Each row comes from the steps of one path. Every step used is in the known rows, and no mark comes twice. Write the path behind each row, first mark first.
In the rows, zero is written as 128.
Known rows:
roza, mufo, febe, temik, lepam: [147 113  98  32  98 149 154 138 159  87 148 148  87  97 137  60 125 159
 125 131 131  85 197  85  55 141 138 136 124 146 137 108 130 144 151 117
 154 139 157 143 110 137 164]
kapen, febe: [150 144 114  79 107  87 160 132 150  71 147 151 118 101 150  63 121 138
 110 152 125  95 155 126  73 126 138 121 115 100 160 118 145 129 124 117
 135  91 133 151  98 142 137]
rimuf, lefe, viguma, tani: [146  99 121 137 113 114 155 155 138 109 168 165 106  97 159  68 119  77
 139  84 157 125 104 134  93 109 158  80 154 114 167 156 152 118 106  75
 138 117 118 155  98 158 115]
lepam, temik: [179 115 112 108  95  90 130 133 116  91 145 132  79 133 137  67 111 112
 136 133 170 126 145 116 100 158 142 135 148 112 126 130 122 140 135 119
 145 137 141 124  91 174 137]
tani, kapen: [162 100 104 134  97  96 164 135 117  95 155 156  83 111 131  60 112  98
  88 121 175 113 132 112 101 146 144 121  91 121 111 142 115 123 123 119
 157 116 142 128  77 162 137]
febe, temik, lepam, mulukud: [163 113  80  69 119 127 148 136 156  84 132 148  98 108 152  63 113 149
 101 125 161 103 151 112  75 122 136  92 166 152 135  85 116 137 143 144
 130 167 128 122  91 164 153]
rimuf, lefe, viguma: [147 118 125 130 122 114 178 151 156  85 148 159 100  97 143  74  95  68
 138  96 141 128 121 114  95 121 164 103 157 125 178 153 157 123 103  94
 148 118 108 117  95 182 132]
rimuf, lefe, viguma, febe: [156 106 124 119  95 120 177 151 151  71 131 176 116 107 150  62 123  81
 118  98 134 139 134 112  74 120 151  90 122 105 189 151 178 113  95  76
 132  88 139 126 116 155 153]
lepam, mufo: [171 119 120 100  95 109 160 106 136 110 142 135 111 118 145  64  88 101
 150 120 161 107 139 138 100 145 164 115 147  93 110 106 123 134 116 135
 135 123 144 137 108 143 166]
lebut, viguma, febe, rivoli: [174  78 104 113 134 121 147 124 169  70 132 172 101 113 142  61 131 133
 131 126 141 144 158 104  74 108 132 112 106  91 146 143 167 117 124  73
 106 116 184 145 106 136 155]
roza, rivoli: [178 104 118 111 137 113 182 133 176  77 169 147  92 106 130  85 105 141
 140 147 186 116 153  86  73 122 133 108 141 127 125 119 138 148 146 123
 129 134 149 142  94 142 157]
temik, lepam: [162 124  86  74 108 124 165 129 174 106 153 129  83  96 133  84 121 154
 112 146 163  96 156 110  80 134 153 104 154 131 152 115 130 144 152 117
 143 141 145 132 109 130 150]
lefe, viguma: [151  99 108 124 137 111 175 156 135  89 167 154  91 106 160  92 101  95
 131 109 149 134 117 125 101 121 147 112 152 126 175 130 144 129 118 102
 127 116 119 110  93 160 123]
mulukud, febe: [173 111 106 117  79 103 182 147 120  73 129 135 104 116 147  58 124 126
 110 123 153 124 152 114  76 138 131 118 123 112 154 139 137 121 151  98
 107 136 143 108 103 158 128]
mufo, febe: [161 135 135  90  76  96 151 141 119  99 117 148 104 114 144  66 105  94
 134 138 114 107 171 114  64 151 137 125 114  90 148 123 126 127 128  95
 144 113 123 150 114 139 130]
viguma, tani, kapen, febe: [149 119  97 109  90  90 151 139 116  81 164 171 121  93 156  45 135 127
  83 126 151  92 130 138  84 135 136 118  75 106 131 143 133 105 119 110
 140  85 140 169  80 139 128]
lefe, rimuf: [151 140 141 115 115 133 191 145 177 121 167 170 102 123 127  77 117 106
 134 146 156 110 146 105  90 121 148  65 147 116 172 119 142 163 150 124
 140 132 133 143 103 157 142]
tani, kapen, febe, viguma: [158 118 108  92 123  92 150 141 128  56 136 195  94  92 160  60 138 119
  82 124 134 106 146 120  84 137 115 149  99 102 148 124 151  94 103 116
 154  98 154 117  89 147 119]
temik, lepam, mulukud, febe, rimuf, lefe, viguma, lebut, duzov: [130  70  76 138 113 127 168 167 182  75 122 170 120  96 132  10 126 130
 110 104 133  91 187  98  58  87 155  70 162 109 187 135 164  77 144  80
 137 135 134  85 113 167 149]
lebut, viguma, tani, kapen, febe, mulukud: [159  91 108 112 102 104 110 148 132  61 157 179 133  98 160  27 155 135
  61 104 131 115 145 120 105 124 115  94  96 127 134 134 138  86 103 107
 147 101 164 154  81 148 120]
mufo, febe, rimuf, lefe, viguma, lebut: [131 106 138 141  99 128 166 165 167  88 139 179 108  96 143  26 112  74
 138  99 144 103 161  88  57 108 159  94 135  88 189 145 162  99  97  80
 193  97 127 128 115 144 144]
rasus, rivoli: [174 108 118 114 126 106 164 125 186  83 151 137  96 111 143  56  92 126
 124 130 184 104 119 101  74 124 143 109 134 113 136 129 126 149 161 135
 121 134 138 139  92 152 136]
mufo, febe, temik: [152 113 118  74  96 115 141 151 127  83 134 167  86 124 143  43 125 105
 133 125 121 117 189 101  66 129 124 146 113 115 136 114 133 142 124 101
 148 132 130 146 106 154 124]
kidazi, temik, lepam, mufo, febe: [170 127 103  63  49 124 142 126 139  93 117 139 121 110 131  58  82 113
 149 122 127  85 182 121  71 164 153 145 115  94 136 119 124 124 130 117
 134 102 125 144 122 131 169]
mulukud, febe, viguma, lefe, rimuf: [154 126 139 128 107 153 192 140 152  78 139 191 103 135 158  69 155 112
 113 123 161 104 150 101  73 115 127  62 138 102 192 150 152 134 143 109
 158 130 153 107 105 156 142]
febe, rimuf: [161 116 155 107 133 133 153 134 180 112 139 176  79 122 129  65 132 119
 125 155 152 132 176  96  76 109 147  81 134 107 132  99 114 137 142 113
 168 126 155 133  94 144 132]
mufo, febe, rimuf: [157 129 169  94 107 131 146 140 157 108 117 179  90 122 132  54 127 105
 129 156 121 123 196  96  59 126 142  97 112  92 141 102 113 127 139 101
 172 115 148 149 107 136 132]
rimuf, lefe: [159 140 140 113  95  99 161 129 166  96 124 147 100 103 116  54 101  77
 136 120 141 113 152 102  83 129 168  95 150 108 147 142 145 137 107 102
 166 126 116 136 105 177 145]
roza, mufo, febe, duzov: [156 129 144  52 121 112 160 134 112  75 126 144  97  94 130  42  96 131
 148 120 115  94 190  99  64 123 142 129 120 119 139 110 138 113 125  91
 152 138 175 147 117 151 158]
mulukud, febe, viguma, lebut, rimuf, lefe: [161 100 131 119  78 108 169 147 177  94 118 183 111  87 119  21 135  85
 119 118 121 105 180  92  73 115 148 104 137  74 169 151 158 102 102  97
 163 108 126 103 113 157 133]
kidazi, temik, lepam, mulukud, febe, kapen: [182 113  67 100  66 133 153 149 150  40 112 160 101 111 152  37 139 132
  93 107 158 134 165 119  74 142 124 110 120 138 157 111 114 119 141 116
 101 150 133  83 102 180 150]
lebut, viguma: [159  89 105 116 113 114 143 127 131 108 158 175  91 117 147  70 102 102
 113 124 106 136 136 130 112 139 122 116 147 110 144 123 149 129 140  88
 107 118 146 124 105 142 120]
mufo, febe, viguma, lebut, rimuf, lefe: [157 111 147 108  77 107 154 145 177 108 110 189 109  85 115  26 123  68
 130 124 101  95 185  95  69 117 153 110 135  67 169 140 155 105  92  96
 182  94 114 125 116 148 137]
lepam, temik, kidazi: [160 112  87  90  87 104 142 119 141 103 146 140  82 100 112  88 105 123
 159 130 176  84 153 108  97 122 149 105 147 132 133 100 122 126 139 123
 136 148 121 126 114 167 126]
febe, viguma, lebut, duzov: [139  60  84 127 126  93 146 155 161  92 131 176  98 107 134  37 133 120
 119 114 127  94 189 102  67  92 129 106 157  71 170 122 172  95 124  73
 147 117 148  96 122 140 127]

Write each row's path:
[145 118 148 130 136 135 173 149 175  88 144 181  91 100 136  61 109  73
 138 108 142 137 143 104  88 108 170  89 152 124 171 137 146 122 109  94
 167 118 122 115  92 177 132]
febe, rimuf, lefe, viguma
[138 123 106 121  93  92 158 145 124  68 166 178 125  84 155  42 129 101
  91 105 144  98 119 137  88 129 149 120  82 113 152 162 149  92 102 100
 147  80 125 162  76 160 126]
rimuf, lefe, viguma, tani, kapen, febe
[154 106 115  95 117 102 133 145 131  92 148 186 107  96 180  68 152 127
 117 113 142 110 133 140  77 112 114 106 137  86 158 121 156 109 111  90
 137 102 150 157 103 123 104]
kapen, febe, viguma, tani
[157 102 140 115  94 107 157 138 190 110 127 188 106  86 114  31 123  79
 126 122 121 100 171  90  81 109 155 100 148  77 165 137 154 114  92 103
 180  99 122 116 111 153 138]
febe, viguma, lebut, rimuf, lefe
[155  92 113 130 106 128 142 108 121  91 147 174  99 134 162  78 129 103
 104 117 131 117 135 124  97 125 134  87 142 101 150 154 137 126 127  84
 146 103 147 120 103 143 141]
lebut, viguma, lefe
[156 128 115  76 132  96 148 141 145  59 129 184  98  91 165  72 136 129
 111 132 122 106 154 122  78 126 115 138 132  92 166 110 161 109 109 109
 143 101 149 121 102 138 117]
kapen, febe, viguma
[147  87 124 157 107 122 153 153 128 105 170 190  89 101 144  45 131  74
 100  90 177 128 118 121 100 120 154  88  98 123 130 159 126  99 110  94
 171 111 140 147  70 163 122]
febe, rimuf, lefe, viguma, tani, kapen
[143 142 144 106 121 146 181 133 168  78 149 201 111 125 155  74 155 116
 113 138 150  93 151 108  73 110 131  65 137  97 193 141 156 138 128 118
 172 107 146 129 103 146 147]
kapen, febe, viguma, lefe, rimuf
[173 129  92  79  53 133 131 127 152  73 116 163 102 107 141  41 115  97
 137 115 132 115 186 124  75 155 143 143 103 105 137 106 114 125 116 114
 137 118 134 124 119 149 167]
kidazi, temik, lepam, mufo, febe, kapen
[152 107 127 118  85  97 158 138 175  91 131 200 115  74 118  14 131  83
 100 122 118  88 171  99  81 117 148 117 107  75 156 149 154  93  86 111
 184  78 125 124  96 155 140]
tani, kapen, febe, viguma, lebut, rimuf, lefe
[151  97  71  84  90 125 166 133 144  73 132 161 101  95 129  59 119 137
 134 111 165  87 167 100  75  95 124  94 133 152 142  86 128 117 144 121
 110 174 120 112 114 172 119]
lepam, mulukud, febe, temik, kidazi
[151 116 136 103  92 102 157 137 190  93 126 192 118  81 121  22 132  92
 120 129 106  89 176  99  74 107 152 107 135  71 172 138 163 105  88 104
 174  81 120 126 109 148 140]
kapen, febe, viguma, lebut, rimuf, lefe
[157 111  86  79 111 137 159 145 164  67 122 166 111 102 156  51 117 128
  99 104 150 112 143 110  72 116 142  81 157 150 163 109 145 124 122 122
 131 147 128 117 102 170 165]
rimuf, lefe, viguma, febe, temik, lepam, mulukud
[164 112  87  60 100 140 156 110 162 101 156 140  98 105 142  53 107 136
 142 124 171  94 164 122  89 133 161 132 149 121 112  95 126 143 132 139
 140 144 156 136 109 135 171]
febe, temik, lepam, mufo
[138  97 111 147 104 110 176 161 162  86 154 161 109  96 146  41 104  78
 136  85 161 106 132  97  72 108 158  96 151  97 190 154 170 107  90  87
 175  99 122 117 113 152 145]
rimuf, lefe, viguma, lebut
[150 116 129 102  95 153 160 144 181  76 131 174 110  98 123  54  92  78
 153 102 132 115 168 104  80 127 175 116 134 118 170 141 142 113 111  98
 160 100 116 116 104 168 156]
kidazi, temik, lepam, mufo, febe, rimuf, lefe, viguma
[142 125 149 123  96 125 140 126 167  92 140 210 111  96 127  16 136  88
 101 121 122 115 161 118  84 118 155  88 101 100 134 145 144 101 115  88
 171  98 145 164  88 162 128]
lebut, viguma, tani, kapen, febe, rimuf, lefe
[178 101 103 119 128 110 172 138 162  56 124 128  94 108 134  57 127 150
 140 132 173 126 161  93  62 114 146 125 113 106 139 150 136 119 145  97
 112 156 161 123  90 163 141]
mulukud, febe, rivoli
[122  65 103 150 130 115 161 161 186  94 140 179 106 103 120  22 121 100
 132 112 126 101 188  97  68  79 161  79 155  88 179 140 169  94 123  66
 159 111 133 101 110 161 137]
febe, rimuf, lefe, viguma, lebut, duzov
[158 125  78  55 119 121 152 133 159  68 132 151 114  99 158  53 119 163
  93 135 146  91 154 120  69 121 129  98 153 149 143  86 125 131 140 145
 128 150 129 131  92 157 154]
kapen, febe, temik, lepam, mulukud
[114  71  91 148 123 108 160 161 172  73 147 193 118  94 121   4 129 107
 104 112 124  89 184 101  65  88 156  94 116  90 172 150 169  73 118  76
 166  89 136 109  99 164 140]
tani, kapen, febe, rimuf, lefe, viguma, lebut, duzov
[137 113 137 123 119 126 150 152 160  98 163 187 115  94 161  54 134  93
 133 101 145 121 127 132  81 100 157  76 136 110 171 144 151 108 110  78
 146 101 127 165  93 150 115]
kapen, febe, rimuf, lefe, viguma, tani
[163 118 109 109  95 169 182 145 169  60 129 193 114 134 146  73 144 134
 104 115 168  95 157  97  67 120 124  62 145 121 197 147 141 130 148 122
 145 130 139  91 101 167 161]
kidazi, temik, lepam, mulukud, febe, viguma, lefe, rimuf
[150 121 122 121 123 148 185 153 175  71 125 168 106  93 144  52 116 102
 117 103 146 126 143 108  78 118 164  80 160 145 179 135 141 105 130 105
 145 141 124  97  90 180 142]
temik, lepam, mulukud, febe, rimuf, lefe, viguma
[152 117 113 111 111 111 146 118 115  47 127 190  98 113 171  67 159 117
  82 117 150  94 141 118  76 122 124 113 102  92 152 158 140  99 102 109
 185  90 151 112  88 146 142]
tani, kapen, febe, viguma, lefe
[156 121  83  49  95 136 150 143 161  90 143 149  82 100 136  57 132 147
 120 137 138  95 192  97  60 131 139 138 128 133 146 112 134 143 148 107
 148 143 141 143 111 136 141]
mufo, febe, temik, lepam
[148 157 165  98 108 119 157 127 196  82 117 179 109 100 116  32 127 100
 127 145 126 107 182  98  64 113 166  87 124 100 148 126 142 124 115 106
 183 105 133 151  99 168 146]
kapen, febe, rimuf, lefe
[133  97 129 148 116 127 171 161 179  91 153 178 106  99 142  33 115  82
 133  98 162 111 148  90  71  97 160  82 148  96 183 143 163 105  98  85
 190 100 132 119 109 149 143]
febe, rimuf, lefe, viguma, lebut
